What can hang from each mark
j_865: j_209 j_577
j_158: j_105 j_230 j_465 j_749 j_756
j_230: j_158
j_209: j_577 j_865
j_975: j_105
j_24: j_209 j_577
j_577: j_24 j_209
j_749: j_158
j_756: j_158
j_465: j_158 j_209
j_105: j_158 j_975

In the rows, 128 means zero.
Known rows, with every way that one mark hangs from another
{j_209 {j_577 j_24} j_865}: [123 179 129 110 160  93 126 140 115  78 116 124 132 110 148 121 174 103
 149  86 141 117 142  75 172 122 131 120 151 104 141 101 118 145 183 182
 147 118 123]
{j_158 j_105 j_230 j_465 j_749}: [ 93  73 134 136 113 141 147 115  81 180 113 112  91 119 125 167 151 103
  74 153 116 166 127  99 124 125  81 161 127 121 105  91 106 132 113 140
 181 108  93]
{j_105 j_158}: [ 93 121 107 128 152  87  97 138  81  78 150 166 159 108 120 106 128 108
 157 118 174  75  88 119 154 155 119 129 142 100 152 124 146  84 150 194
 169 126  99]
{j_975 j_105}: [ 91 122 127 127 129 110 111 134  44  96 178 148 166 101 117 147 149  80
 149  92 164 143 104  98 148 131 120 138 133  99 147 106 181 116 138 185
 149 138 107]
{j_465 {j_158 j_105 j_230 j_749 j_756}}: [109  99 114  95 140 176 152 161 117 153 116 130  97 142 120 167 110 109
  40 144 116 117  98  95 138 135  89 133 127 111 175 150 116 125 117  90
 169 133 105]
{j_975 {j_105 {j_158 j_230 j_465}}}: [ 89  50 134 134 110 114 138 138  58 153 163 150 143 104 129 164 155  81
 133 143 146 138 106 112 120 162  83 130 141 122 109 112 176  74 146 175
 182 117 117]
{j_105 {j_158 {j_465 j_209} j_756}}: [111 109 148 185 145 114 116 134  78 139 183 151 115  98 132 117 135 146
 117 137 157  40  82 124 162 168 101 129 125  83 126 116 133  74 152 158
 184 121 149]
{j_577 {j_209 j_865}}: [ 73 135 101 134 146  99  95 160  95  75 165 129 162  93 116 103 166  94
 101  99 118  67 128  68 152 154 153 128 166 111 183  81 132 154 118 144
 142 107 107]
{j_24 j_577}: [ 94 145 134 134 161 102 114 107  81  90 160 162 137  98 133 134 153 104
 151 114 150 106 113 130 183 153 132 141 138 118 168 114 150 156 152 197
 143 125 108]
{j_230 {j_158 j_749}}: [121 145 113 133 112  96 134 139  93  96 125 129  89 121 133 114 138 114
 102  83 149 125 113 136 157 140 116 120 105 112 168 102 126 103 111 168
 182 126 119]
{j_975 {j_105 {j_158 j_230}}}: [ 76  71 125 110 124 123 115 163  58 109 145 164 162 111 106 145 133  71
 143 122 163 118  99 113 123 158 106 134 139 111 135 129 175  69 147 185
 161 120 106]
{j_230 {j_158 j_465 j_749 j_756}}: [138 113 124 161 114 109 183 124  86 162 172 124  76 125 142 155 151 122
  91 117 125 118 108 149 159 133  92 124 105 109 164 107 121 106 106 119
 206 127 144]
{j_158 j_105 j_230 j_749 j_756}: [ 91  93 124 117 149 164 144 138  74 164 134 134 115 138  88 166 116  93
  74 145 125 125 104 106 131 108  96 175 127  98 157 138  96 138 113 105
 169 113  93]
{j_756 {j_158 j_105 j_465 j_749}}: [100 112 131 105 128 133 123  84  85 132 146 120 114 136 158 154 151 143
  79 151 149 171  95 107 142 157  62 165 126 145 115 107 126 118 117 162
 196 149  59]
{j_865 {j_577 j_24}}: [ 97 194 102 136 123  99  96 123  74  35  71 157 117  84 129 103 179  79
 157  78 139 132 141  84 159  97 118 142 127  65 145 112 165 137 145 189
 144 111 130]
{j_209 j_577}: [ 74 146 118 119 152  79 146 123  77  78 155 160 139 119 125 141 141 104
 161  89 148 110 108 104 178 107 144 123 124 138 140 109 142 122 163 179
 131 134  98]
{j_209 j_577 j_865}: [ 90 143 114 116 152  81 135 140 101  91 167 131 147 121 128 137 154 111
 148  93 137 117 121  76 185 125 148 127 141 125 156  98 119 138 176 160
 138 118  99]
{j_465 {j_158 j_230}}: [ 80 104 102 104 115 107 132 144  93  94  94 143 110 115 128 129 123 104
  80 125 119 115 112  87 141 173 136  99 147 128 160 129 167 132 133 141
 145 119 104]
{j_230 {j_158 j_105 {j_465 j_209} j_749}}: [130 119 162 176  84 144 115 125 109 153 122 110  58 124 158 139 148 153
  41 104 136 130 119 117 146 145  76 127  86 107 117  87 123  91 101 163
 187 132 134]
{j_24 {j_209 j_577}}: [ 46 114 113 129 154  58 133 122  82  83 150 133 138  95 121 108 149  87
 147  59 145  79 122  83 191  94 155 108 139 138 139  88 123  94 146 149
 115 146 106]
{j_230 {j_158 j_105 j_749 j_756}}: [122 126 121 126 133 154 144 143  96 142 158 136 102 147 124 169 110 121
  71 106 139 120  98 141 149 111  83 153  99 104 192 149 129 109 104 113
 187 140 113]
{j_756 {j_158 j_105}}: [ 66 125 107  81 138 130  92  98  71  84 146 151 160 141 131 152 114 139
  98 130 155 140  86 101 144 156 102 170 140 144 154 145 177 131 133 172
 156 153  38]
{j_24 {j_577 j_209}}: [ 68 142 127 140 168 107 108 135  95  67 168 166 148  83 131 122 166  86
 124  98 126  53 120 127 168 159 147 126 146 134 175  96 155 153 124 184
 118 124 114]
{j_577 j_24 {j_209 j_865}}: [107 170 113 129 154 114  81 158 104  65 105 123 151  77 137  86 185  85
 100  92 127  66 146  65 139 150 142 120 173  93 168  86 126 158 122 164
 148 109 131]
{j_209 {j_577 j_24}}: [105 181 131 115 162  86 131 121  84  66 102 152 122 105 139 123 161 100
 160  78 155 109 127  99 161 107 133 114 130 117 126 115 131 126 168 198
 134 133 121]
{j_105 {j_158 j_230} j_975}: [101  82 105 108 133 106 112 182 109  94  96 157 157 129 111 142 122 109
 153 133 179 100  86 113 113 158 103 150 151  96 142 132 147  84 162 165
 136  99  88]
{j_749 {j_158 j_230}}: [103  89 103 123 112  86 132 131  64  71  68 138 128 107  83 145 117  84
 102 143 132 121 119 111 131 157 142 135 146 110 175 131 172 127 124 161
 130 109 111]
{j_105 {j_158 j_749}}: [114 135 118 136 160  95 106 146  99  87 134 146 127 106 120  87 137 107
 140 113 182  88  89 118 158 154 103 130 126  99 144 101 101  73 136 193
 189 124 108]
{j_105 j_158 j_975}: [124 120 107 120 153  99  91 174 120  77 132 158 176 122 131 130 129 121
 177 109 203  99  77 114 135 145  99 149 139  81 150 128 152  77 166 180
 148 123  91]
{j_749 {j_158 j_105 j_230 j_465}}: [108  52 114 132  95 117 147 105  80 133  84 125 118 119 115 198 132  99
  68 165 111 152 127 110 114 139  93 154 141 121 147 133 177 127 117 143
 151 118  99]
{j_230 {j_158 j_105}}: [ 95 121 112 115 103 130 112 129  89 105 139 147 130 143 140 162 111 124
  88  95 138 137 108 123 141 123 102 143 121 122 181 148 180 112 118 159
 162 139  92]
{j_865 j_209 j_577}: [ 64 171  81 154 105  86  76 142  60  48 112 167 149  89 108 157 151  79
 158 110 155 145 110  70 153 129 139 151 119 111 150  85 164 142 137 164
 130 135 105]
{j_465 j_158}: [ 99 143 100 110 128 102 115 140 100  72 125 143 132 108 141 119 133 120
 106 101 145 111 102  91 165 161 133  98 139 117 171 125 176 124 137 158
 151 142 109]
{j_756 {j_158 j_105 j_230 j_749}}: [ 67  98 116  80 125 148 121 114  80 112  98 129 108 149 118 144 121 122
  66 152 144 152  97  99 125 160  93 168 131 142 131 128 120 124 114 152
 169 127  44]
{j_105 {j_158 j_749 j_756} j_975}: [156 123 115 128 178 124 129 187 132 116 150 147 148 131 113 130 131 120
 156 124 200  83  68 128 142 133  80 159 124  60 163 129  95  71 154 141
 170 126 116]

Rows
[117  82 102  81 130 178 138 188 137 145 109 140 144 158 124 203 100 125
  70 136 138 128  85  89 113 128  81 150 144  98 185 178 169 132 146  78
 126 132  89] : {j_465 {j_158 {j_105 j_975} j_230 j_756}}
[ 63 115 108 124 150  63 120 144 107  96 164 103 145  98 126 104 169  92
 133  63 133  87 137  54 200 110 153 114 158 129 157  73 102 114 159 135
 122 131 111] : {j_24 {j_209 j_577 j_865}}
[ 85  68 112 148 129 111 177 109  46 175 161 141 117 108 101 171 137 101
 107 162 102 113 109 117 139 138 117 149 150 116 135 121 140 149 131 108
 174  99 120] : {j_158 j_230 j_465 j_756}
[102 194 123 127 156  89  98 138  84  63  82 158 141 101 139 156 154  91
 159  97 177 120 116  88 145 137 143 112 131 140 117  93 125 137 167 196
 130 157 124] : {j_865 {j_209 {j_577 j_24}}}
[ 55 128  78 148 109  74  87 147  92  69 135 107 138  75 115  86 183  75
 134  67 119 112 150  40 196 105 143 141 153  78 180  64 137 131 133 123
 133 111 119] : {j_24 {j_209 {j_865 j_577}}}
[116 129 119 123 114 134 121 139 104 116 124 128 100 140 139 150 127 120
  77  92 145 144 111 125 142 120  88 143 100 120 169 117 131 102 101 157
 182 138 102] : {j_230 {j_158 j_105 j_749}}
[118 189 114 149  95 126  90 184 147  56 102 105  59 100 144  66 182 126
  75  80 130 109 137  39 196 157 114 104 107  57 160  69 116 110 140 146
 148 115 147] : {j_465 {j_158 j_749} {j_209 {j_865 j_577}}}
[ 93 209  93 146 115  99  63 139  70  36  53 164 132  76 127 135 169  70
 158 103 163 146 133  73 141 133 126 140 125  92 135  90 158 149 143 185
 134 139 130] : {j_865 j_209 {j_577 j_24}}
[130 148 107 120 160 127 144 154 117 110 153 132 102 117 130 124 131 114
  84 113 146  94  89 102 173 150 110 109 120  98 183 126 117 115 125 115
 175 144 130] : {j_465 {j_158 j_749 j_756}}
[127 110 173 178 122 128 102 151  88 134 170 122 101  94 146 107 171 116
 117 111 184 106  99 110 151 169  72 115 102  81  83  62 122  37 135 205
 189 135 156] : {j_975 {j_105 {j_158 {j_465 j_209} j_749}}}
[104  80 123 151 135 119 185 120  66 188 142 120  84 113 105 155 150  98
  92 159 110 123 110 121 139 134 104 146 132 107 125  97  90 135 115 107
 191  97 126] : {j_158 j_230 j_465 j_749 j_756}
[118 111 113 114 155 156 114 160 104 134 161 146 178 146 112 198 114 123
 131 118 169 123  79 101 132  93  84 196 135  75 174 157 156 135 150 115
 138 132  89] : {j_158 {j_105 j_975} j_756}
[112  63 111 146  98  77 161 105  62 110  80 124 109  98 104 170 139  93
  92 159 116 136 125 112 126 159 120 130 145 121 147 113 168 127 120 153
 152 108 116] : {j_749 {j_158 j_230 j_465}}
[157 133 113  98 157 176 127 192 158 131 132 123 129 152 140 178 124 136
  73 113 169 129  77  98 139 117  65 149 118  75 184 154 126 108 138 101
 155 155 107] : {j_465 {j_158 {j_105 j_975} j_749 j_756}}
[127 124 139 173  73 101 114 137 101 133 150  98  86 106 160 117 168 156
  69 106 121 109 133  97 166 179 114 110 124 107 145  74 142 120 132 158
 183 106 144] : {j_230 {j_158 {j_465 {j_209 j_865}}}}
[107  72 105 114 137 143 148 136  71 117 102 144 142 135  75 198  91  92
  75 156 118 111 103 118 124 124 108 171 142  99 201 182 169 133 120 107
 139 124 104] : {j_749 {j_158 j_105 j_230 j_756}}
[ 96 177 102 144  87 119  83 178 133  42 114 124  95  98 143  86 165 132
  86  77 121 105 135  36 194 159 131 103 125  67 170  87 162 120 156 146
 134 118 136] : {j_465 j_158 {j_209 {j_865 j_577}}}
[130 137 110 141 135 114 159 145  87 119 157 140  95 131 121 133 124 115
  92  99 141  97 100 147 162 132 109 130 102 101 193 126 115 106 108 126
 185 129 131] : {j_230 {j_158 j_749 j_756}}
[ 98 101 160 180  98 115 134 123  69 157  97 104  52  95 119 103 163 121
  73 143 130 111 126  97 144 168 116 124 116 107  80  57  92 118 117 164
 171  94 137] : {j_158 j_230 {j_465 j_209} j_749}
[116 136 160 192 120 105 113 115  83 135 131 111  70  89 137  92 170 134
  97 118 155 106 115  99 164 157 107 124 110  91  90  51  97 109 122 182
 178 113 146] : {j_158 {j_465 j_209} j_749}
[134 124 156 187 155 123 129 143  97 151 170 132  85 102 133  99 149 142
 108 137 166  48  86 127 164 166  85 127 108  78 114  98  89  61 135 154
 202 120 157] : {j_105 {j_158 {j_465 j_209} j_749 j_756}}
[128 136 114 104 159 166 134 153 124 133 150 129 113 136 137 154 117 122
  62 119 144 114  90  95 160 124  84 133 118 100 185 146 125 117 121 103
 175 157 114] : {j_465 {j_158 j_105 j_749 j_756}}
[109 168 137 124 126 107 114 172 148  70 142 118  98 120 156 104 150 148
  89  77 136  83 123  52 198 168 146  79 127 119 151  97 131 112 176 157
 126 134 131] : {j_465 j_158 {j_209 j_577 j_865}}
[105 103 122 126 163 128 124 161  62 116 213 171 184 113 114 151 123  92
 159 116 175  87  74 125 150 138  94 143 131  87 172 152 172  70 153 156
 171 145 125] : {j_975 {j_105 {j_158 j_756}}}
[ 96 100 117 130 150 126 163 138  65 146 129 134 103 119  82 130 127  88
 103 143 130 105 104 115 144 134 125 150 130  94 156 120  96 134 120 110
 173 104 113] : {j_158 j_230 j_749 j_756}
[107 113 109 108 122 121 142 152 109 103  76 123  81 115 126 111 140 101
  70 123 132 126 115  89 145 168 122 101 131 117 149 104 117 117 122 140
 162 118 110] : {j_465 {j_158 j_230 j_749}}
[134  96 117 142 134  90 113 150 121 118 148 143 159 114 151 154 154 132
 169 128 185 113  81 118 129 152  81 145 140  91 122 111 154  77 164 179
 170 122 104] : {j_105 {j_158 j_465} j_975}
[112 192  94 127 121 106  88 142  95  55  85 132 127  86 137 100 195  85
 149  84 129 140 157  53 169 115 119 147 147  54 160  94 148 158 157 170
 152  99 130] : {j_209 {j_865 {j_577 j_24}}}
[124 148 167 174 126  97 142 138 125 135 161  92  68 110 148 109 192 142
 104 102 136 113 134  73 190 142 117 113 113 109  93  40  62 109 161 164
 164 110 145] : {j_158 {j_465 {j_209 j_577 j_865}} j_749}
[137 137 153 185 115 109 110 132 107 149 148  80  82  93 144  88 190 143
  81 128 140 118 128  71 171 166 109 130 130  79 110  35  79 126 133 162
 188  98 145] : {j_158 {j_465 {j_209 j_865}} j_749}
[ 89  62 164 163 100 131 106 148  60 147 146 141 113  97 126 136 152 107
 108 137 152  98 106 105 123 185  94 119 125 104  84  96 163  56 144 188
 169 112 137] : {j_975 {j_105 {j_158 j_230 {j_465 j_209}}}}
[102 118 108 119 123 145 137 135  84 129 167 155 138 148 121 182  99 125
  83 106 133 111  95 140 147 114 100 155 117 112 207 173 169 119 119 118
 168 140 102] : {j_230 {j_158 j_105 j_756}}
[132 108 151 160  75 144 101 153 126 143 122 116 104 143 168 176 137 165
  76  99 156 136 106 118 123 139  66 146 105 103 124 112 173  94 129 157
 150 130 119] : {j_230 {j_158 {j_105 j_975} {j_465 j_209}}}
[152  98 130 144 148 157 145 144 121 185 164 115 131 140 134 201 146 130
 107 141 160 155  88 110 128 100  48 187 121  76 135 118 108 123 131 110
 180 133 110] : {j_158 {j_105 j_975} j_465 j_749 j_756}
